Known rows, with every step that occurs
veme, dinab: [ 0.01  0.18 -0.20  0.09  0.07  0.16  0.03 -0.07  0.03  0.11 -0.06  0.02
  0.04 -0.27 -0.09  0.02  0.01  0.01  0.03  0.09 -0.13 -0.07 -0.01]
veges, kevol, tigi, perup, veme, dinab, vobu: [ 0.03  0.19 -0.45 -0.01  0.44  0.02 -0.14 -0.62  0.42 -0.08 -0.24  0.30
  0.31 -0.67 -0.41  0.03 -0.12 -0.25  0.11  0.29 -0.23  0.13  0.15]
vobu, dinab, simefaz: [ 0.12  0.11 -0.19  0.14  0.06  0.11  0.21 -0.17  0.13  0.11  0.04 -0.15
  0.04 -0.34 -0.18  0.00  0.03 -0.19  0.05  0.14 -0.07  0.06  0.05]
tigi, perup, fetig: [-0.22  0.04 -0.31 -0.10  0.08 -0.03  0.05 -0.15  0.19 -0.14 -0.18  0.02
  0.14 -0.31 -0.44  0.01 -0.01  0.14  0.10 -0.02  0.10  0.23  0.00]
perup, veme, dinab: [ 0.09  0.23 -0.38  0.06  0.06  0.13 -0.01 -0.15  0.09 -0.01 -0.15  0.13
  0.20 -0.37 -0.07  0.07 -0.09 -0.16  0.22  0.08 -0.19  0.07 -0.10]
vobu, dinab: [ 0.22  0.12 -0.16  0.12  0.06  0.09  0.06 -0.13 -0.03  0.15 -0.02 -0.17
  0.01 -0.28 -0.17  0.05  0.07 -0.10  0.09  0.08 -0.03 -0.01 -0.08]
dinab, simefaz, kevol: [-0.20  0.08 -0.06  0.08 -0.10  0.09  0.11 -0.09  0.28 -0.07  0.12  0.02
 -0.09 -0.11  0.11 -0.09 -0.20 -0.07  0.19  0.19 -0.20  0.08  0.15]
veges, kevol, tigi: [ 0.08 -0.06  0.10  0.02  0.21 -0.02 -0.17 -0.20  0.14 -0.07  0.17  0.04
  0.03 -0.19  0.09 -0.05 -0.04 -0.22 -0.05  0.05 -0.03  0.00  0.13]
veges, kevol: [ 0.00  0.00 -0.01  0.00  0.09  0.08 -0.09 -0.07  0.18  0.08  0.05 -0.12
  0.12 -0.17  0.00  0.03 -0.04 -0.19  0.11  0.08 -0.05 -0.05  0.05]
kevol, veme: [ 0.17  0.10  0.12 -0.09  0.06 -0.14 -0.04  0.00  0.08 -0.14 -0.06  0.25
 -0.03 -0.08  0.05  0.01 -0.16  0.13  0.02  0.01  0.08  0.04 -0.01]
veges, kevol, veme, perup, fetig: [-0.08  0.22 -0.29 -0.12  0.18 -0.08 -0.14 -0.25  0.44 -0.12 -0.15  0.19
  0.25 -0.54 -0.16  0.08 -0.36 -0.16  0.46 -0.02  0.01  0.13 -0.06]
vobu, dinab, veme: [ 0.20  0.09 -0.14  0.17  0.14 -0.05  0.18 -0.21 -0.02  0.07 -0.06 -0.15
  0.03 -0.34 -0.27  0.14  0.03 -0.14  0.17  0.25  0.04  0.15 -0.02]
kevol, veme, dinab, simefaz: [ 0.08  0.26 -0.07 -0.01  0.12  0.03  0.13 -0.13  0.27 -0.06 -0.09  0.29
  0.04 -0.41 -0.04 -0.03 -0.22  0.03  0.00  0.15 -0.07  0.01  0.10]
perup, veme, kevol: [ 0.05  0.18 -0.28 -0.06 -0.04  0.08 -0.08 -0.07  0.15 -0.02  0.01  0.08
  0.15 -0.20 -0.02  0.05 -0.01 -0.28  0.36  0.08  0.00  0.10 -0.02]
dinab, simefaz, kevol, veme, perup, fetig: [-0.29  0.30 -0.33 -0.02  0.01 -0.07  0.07 -0.26  0.54 -0.28 -0.06  0.36
  0.03 -0.48 -0.06 -0.04 -0.54 -0.07  0.53  0.08 -0.14  0.24  0.05]
kevol, veges: [ 0.11  0.01  0.19  0.02 -0.02 -0.10  0.00  0.03  0.11 -0.16  0.02  0.23
 -0.10 -0.08  0.05  0.01 -0.21  0.20  0.02  0.03 -0.06  0.03 -0.02]
kevol, tigi, perup: [-0.02  0.03 -0.03 -0.14  0.20 -0.08 -0.07 -0.25  0.04 -0.18 -0.04  0.30
 -0.07 -0.21 -0.13  0.03  0.07  0.13 -0.31 -0.01 -0.01  0.09  0.05]
perup, veme, dinab, simefaz, kevol, tigi: [-0.04  0.26 -0.34  0.17  0.08  0.12  0.04 -0.37  0.30 -0.21  0.10  0.32
  0.02 -0.50  0.11 -0.08 -0.29 -0.28  0.25  0.25 -0.37  0.20  0.17]
simefaz, kevol, veme, dinab: [ 0.08  0.37 -0.08  0.08  0.02  0.07 -0.06 -0.10  0.21 -0.07 -0.05  0.29
 -0.11 -0.40  0.10 -0.03 -0.33  0.16  0.30  0.23 -0.23 -0.03  0.00]
dinab, veme, perup, fetig: [-0.30  0.08 -0.38  0.02  0.13 -0.13  0.14 -0.27  0.21 -0.12 -0.17  0.08
  0.19 -0.34 -0.33  0.13 -0.20 -0.16  0.39  0.06  0.02  0.28 -0.04]
dinab, simefaz, kevol, veges: [-0.10  0.10  0.13  0.12 -0.12 -0.02  0.11 -0.05  0.39 -0.23  0.14  0.25
 -0.18 -0.20  0.16 -0.08 -0.41  0.14  0.20  0.21 -0.25  0.10  0.14]
veges, kevol, veme: [ 0.17  0.10  0.12 -0.10  0.13 -0.09 -0.14 -0.07  0.27 -0.07 -0.03  0.11
  0.10 -0.25  0.07  0.04 -0.19 -0.05  0.13  0.10  0.05 -0.02  0.04]
tigi, perup: [-0.09  0.09 -0.15 -0.16  0.07  0.00  0.01 -0.12  0.13 -0.03 -0.17  0.11
  0.02 -0.16 -0.20  0.09  0.07  0.20 -0.16  0.05 -0.02  0.05 -0.03]
simefaz, dinab, vobu: [-0.12  0.04 -0.16  0.21  0.19 -0.12  0.08 -0.25  0.22 -0.03 -0.15  0.21
  0.08 -0.14 -0.23 -0.07 -0.13  0.05  0.14  0.20 -0.18  0.05  0.13]
veme, perup, budipi: [-0.21  0.19 -0.32 -0.06  0.09  0.05 -0.02 -0.26  0.16 -0.05 -0.21  0.26
  0.04 -0.10 -0.05 -0.03 -0.08 -0.10  0.25  0.06 -0.24 -0.11 -0.10]
veme, dinab, simefaz, kevol: [-0.18  0.26 -0.25  0.18 -0.04  0.24  0.12 -0.16  0.30  0.04  0.05  0.05
 -0.05 -0.38  0.03 -0.07 -0.20 -0.06  0.23  0.27 -0.32  0.00  0.13]
simefaz, kevol, tigi: [-0.03  0.02  0.08  0.13  0.02 -0.03 -0.12 -0.16  0.05 -0.19  0.20  0.18
 -0.20 -0.07  0.21 -0.11 -0.15 -0.02  0.09  0.11 -0.16  0.06  0.12]

Rows
[ 0.08  0.10 -0.26 -0.18  0.26 -0.02 -0.18 -0.40  0.30 -0.21 -0.08  0.27
  0.22 -0.47 -0.11  0.10 -0.06 -0.20 -0.03  0.08 -0.11  0.21  0.02] | veges, kevol, tigi, perup, veme
[-0.15  0.38 -0.20 -0.05  0.04 -0.04 -0.09 -0.31  0.34 -0.23 -0.20  0.52
 -0.11 -0.24  0.12 -0.06 -0.39  0.05  0.50  0.21 -0.33 -0.06 -0.08] | simefaz, kevol, veme, perup, budipi
[-0.22  0.27 -0.38  0.12  0.21 -0.09  0.16 -0.35  0.26 -0.07 -0.24  0.36
  0.07 -0.42 -0.10  0.22 -0.23 -0.01  0.15  0.17 -0.26  0.18 -0.10] | simefaz, dinab, veme, perup
[ 0.05  0.28 -0.11 -0.17  0.19 -0.02 -0.18 -0.20  0.36 -0.02 -0.16  0.29
  0.13 -0.42  0.07  0.17 -0.30 -0.12  0.16  0.02 -0.12 -0.04 -0.12] | veges, kevol, veme, perup
[ 0.11  0.21 -0.07  0.07  0.32 -0.04 -0.09 -0.28  0.36  0.06 -0.18  0.16
  0.21 -0.46 -0.24 -0.03 -0.25 -0.08  0.27  0.31 -0.07 -0.11  0.17] | veges, kevol, veme, dinab, vobu
[ 0.07  0.19  0.10  0.00 -0.04 -0.10 -0.09 -0.05  0.19 -0.19  0.01  0.26
 -0.15 -0.15  0.16 -0.04 -0.31  0.14  0.26  0.14 -0.09  0.06  0.01] | simefaz, kevol, veme
[-0.09  0.16 -0.22  0.08  0.06  0.18  0.15 -0.12  0.18  0.08 -0.02  0.03
  0.09 -0.32 -0.09 -0.04 -0.06 -0.08 -0.02  0.15 -0.15 -0.02  0.12] | veme, dinab, simefaz
[ 0.19  0.29 -0.08  0.12  0.00  0.01  0.11 -0.23  0.32 -0.07  0.03  0.11
 -0.10 -0.48  0.01 -0.03 -0.29 -0.05  0.32  0.27 -0.15  0.11  0.08] | vobu, dinab, simefaz, kevol, veme
[-0.02  0.30 -0.45  0.12  0.23  0.00  0.17 -0.47  0.15  0.03 -0.27  0.11
  0.06 -0.43 -0.33  0.12 -0.04 -0.23  0.41  0.33 -0.20  0.04 -0.11] | vobu, dinab, veme, perup, budipi
[-0.02  0.22 -0.03  0.19  0.09 -0.12  0.14 -0.14  0.35 -0.18  0.01  0.42
 -0.06 -0.43 -0.10  0.11 -0.26  0.14  0.29  0.37 -0.09  0.18  0.07] | simefaz, dinab, veme, kevol, veges
[ 0.01  0.18 -0.43 -0.01  0.37 -0.05 -0.06 -0.56  0.21 -0.18 -0.27  0.43
  0.19 -0.49 -0.42  0.01 -0.07 -0.06  0.02  0.21 -0.19  0.18  0.11] | kevol, tigi, perup, veme, dinab, vobu
[-0.25  0.18 -0.30 -0.01  0.16 -0.08  0.12 -0.36  0.19 -0.12 -0.25  0.26
  0.07 -0.15 -0.17  0.05 -0.13 -0.13  0.31  0.25 -0.17  0.02 -0.04] | dinab, veme, perup, budipi
[ 0.07  0.07 -0.25 -0.16  0.18 -0.11 -0.09 -0.34  0.12 -0.30 -0.12  0.39
  0.08 -0.29 -0.12  0.09 -0.04 -0.03 -0.13 -0.01 -0.06  0.26 -0.03] | kevol, tigi, perup, veme
[ 0.07  0.48 -0.30  0.05  0.07  0.06  0.07 -0.36  0.41 -0.02 -0.10  0.28
 -0.06 -0.64  0.01  0.11 -0.39 -0.13  0.35  0.19 -0.33  0.08 -0.08] | vobu, dinab, simefaz, kevol, veme, perup
[-0.16  0.25 -0.26  0.02  0.32 -0.10  0.06 -0.44  0.30 -0.21 -0.07  0.48
 -0.02 -0.56 -0.27  0.13  0.01  0.08 -0.03  0.34 -0.04  0.27  0.16] | simefaz, dinab, veme, kevol, tigi, perup
[-0.13  0.22 -0.22  0.15  0.13 -0.02  0.13 -0.19  0.25 -0.03 -0.04  0.20
  0.03 -0.35 -0.14  0.10 -0.06 -0.06  0.29  0.34 -0.02  0.15  0.09] | simefaz, dinab, veme, kevol
[-0.07  0.14 -0.13  0.19  0.25 -0.09  0.06 -0.32  0.18 -0.17  0.10  0.35
 -0.03 -0.39 -0.06  0.03 -0.04 -0.10  0.14  0.32 -0.02  0.21  0.18] | simefaz, dinab, veme, kevol, tigi
[-0.12  0.02  0.05  0.10  0.02  0.00  0.03 -0.22  0.22 -0.22  0.26  0.20
 -0.17 -0.13  0.20 -0.16 -0.20 -0.12  0.04  0.17 -0.18  0.12  0.26] | dinab, simefaz, kevol, tigi
[-0.06  0.15 -0.12 -0.17  0.17  0.03 -0.12 -0.24  0.16 -0.09  0.05  0.27
 -0.06 -0.29 -0.14  0.04  0.14  0.03 -0.14  0.09  0.08  0.06  0.10] | veme, kevol, tigi, perup
[-0.03  0.49 -0.39  0.07  0.11  0.05  0.10 -0.48  0.47 -0.12 -0.16  0.38
 -0.06 -0.58 -0.05 -0.05 -0.36 -0.15  0.55  0.35 -0.40  0.01 -0.01] | vobu, dinab, simefaz, kevol, veme, perup, budipi
[ 0.04  0.16 -0.39  0.12  0.17  0.03  0.02 -0.30  0.18  0.01 -0.23  0.14
  0.26 -0.29 -0.30  0.00 -0.13 -0.21  0.34  0.23 -0.18  0.06  0.06] | perup, veme, dinab, vobu
[-0.21  0.27 -0.28  0.03  0.16  0.16  0.06 -0.40  0.34 -0.15  0.01  0.34
 -0.12 -0.58 -0.10 -0.05 -0.15  0.09 -0.10  0.27 -0.33  0.12  0.20] | veme, dinab, simefaz, kevol, tigi, perup
[-0.31  0.13 -0.18 -0.04  0.13  0.00  0.06 -0.46  0.40 -0.35  0.00  0.42
 -0.15 -0.26 -0.08 -0.22 -0.10  0.04  0.07  0.34 -0.27  0.09  0.26] | dinab, simefaz, kevol, tigi, perup, budipi
[ 0.18  0.28 -0.05  0.01  0.12  0.01 -0.04 -0.08  0.08 -0.04 -0.14  0.26
  0.01 -0.36 -0.02  0.01 -0.16  0.14  0.05  0.10 -0.04 -0.03 -0.02] | kevol, veme, dinab
[-0.09  0.31 -0.43  0.15 -0.04  0.21  0.12 -0.24  0.37 -0.08 -0.04  0.15
  0.10 -0.48  0.03 -0.02 -0.30 -0.24  0.42  0.28 -0.40  0.15  0.06] | perup, veme, dinab, simefaz, kevol
[ 0.08  0.13 -0.12  0.25  0.08  0.06  0.07 -0.35  0.18 -0.07  0.23  0.04
 -0.17 -0.42  0.03 -0.10 -0.12 -0.22  0.13  0.24 -0.22  0.13  0.18] | vobu, dinab, simefaz, kevol, tigi
[ 0.11  0.10 -0.18 -0.02  0.09  0.00 -0.15 -0.20  0.09 -0.16  0.14  0.26
  0.07 -0.21  0.06 -0.01 -0.01 -0.33  0.21  0.08  0.02  0.15  0.07] | perup, veme, kevol, tigi
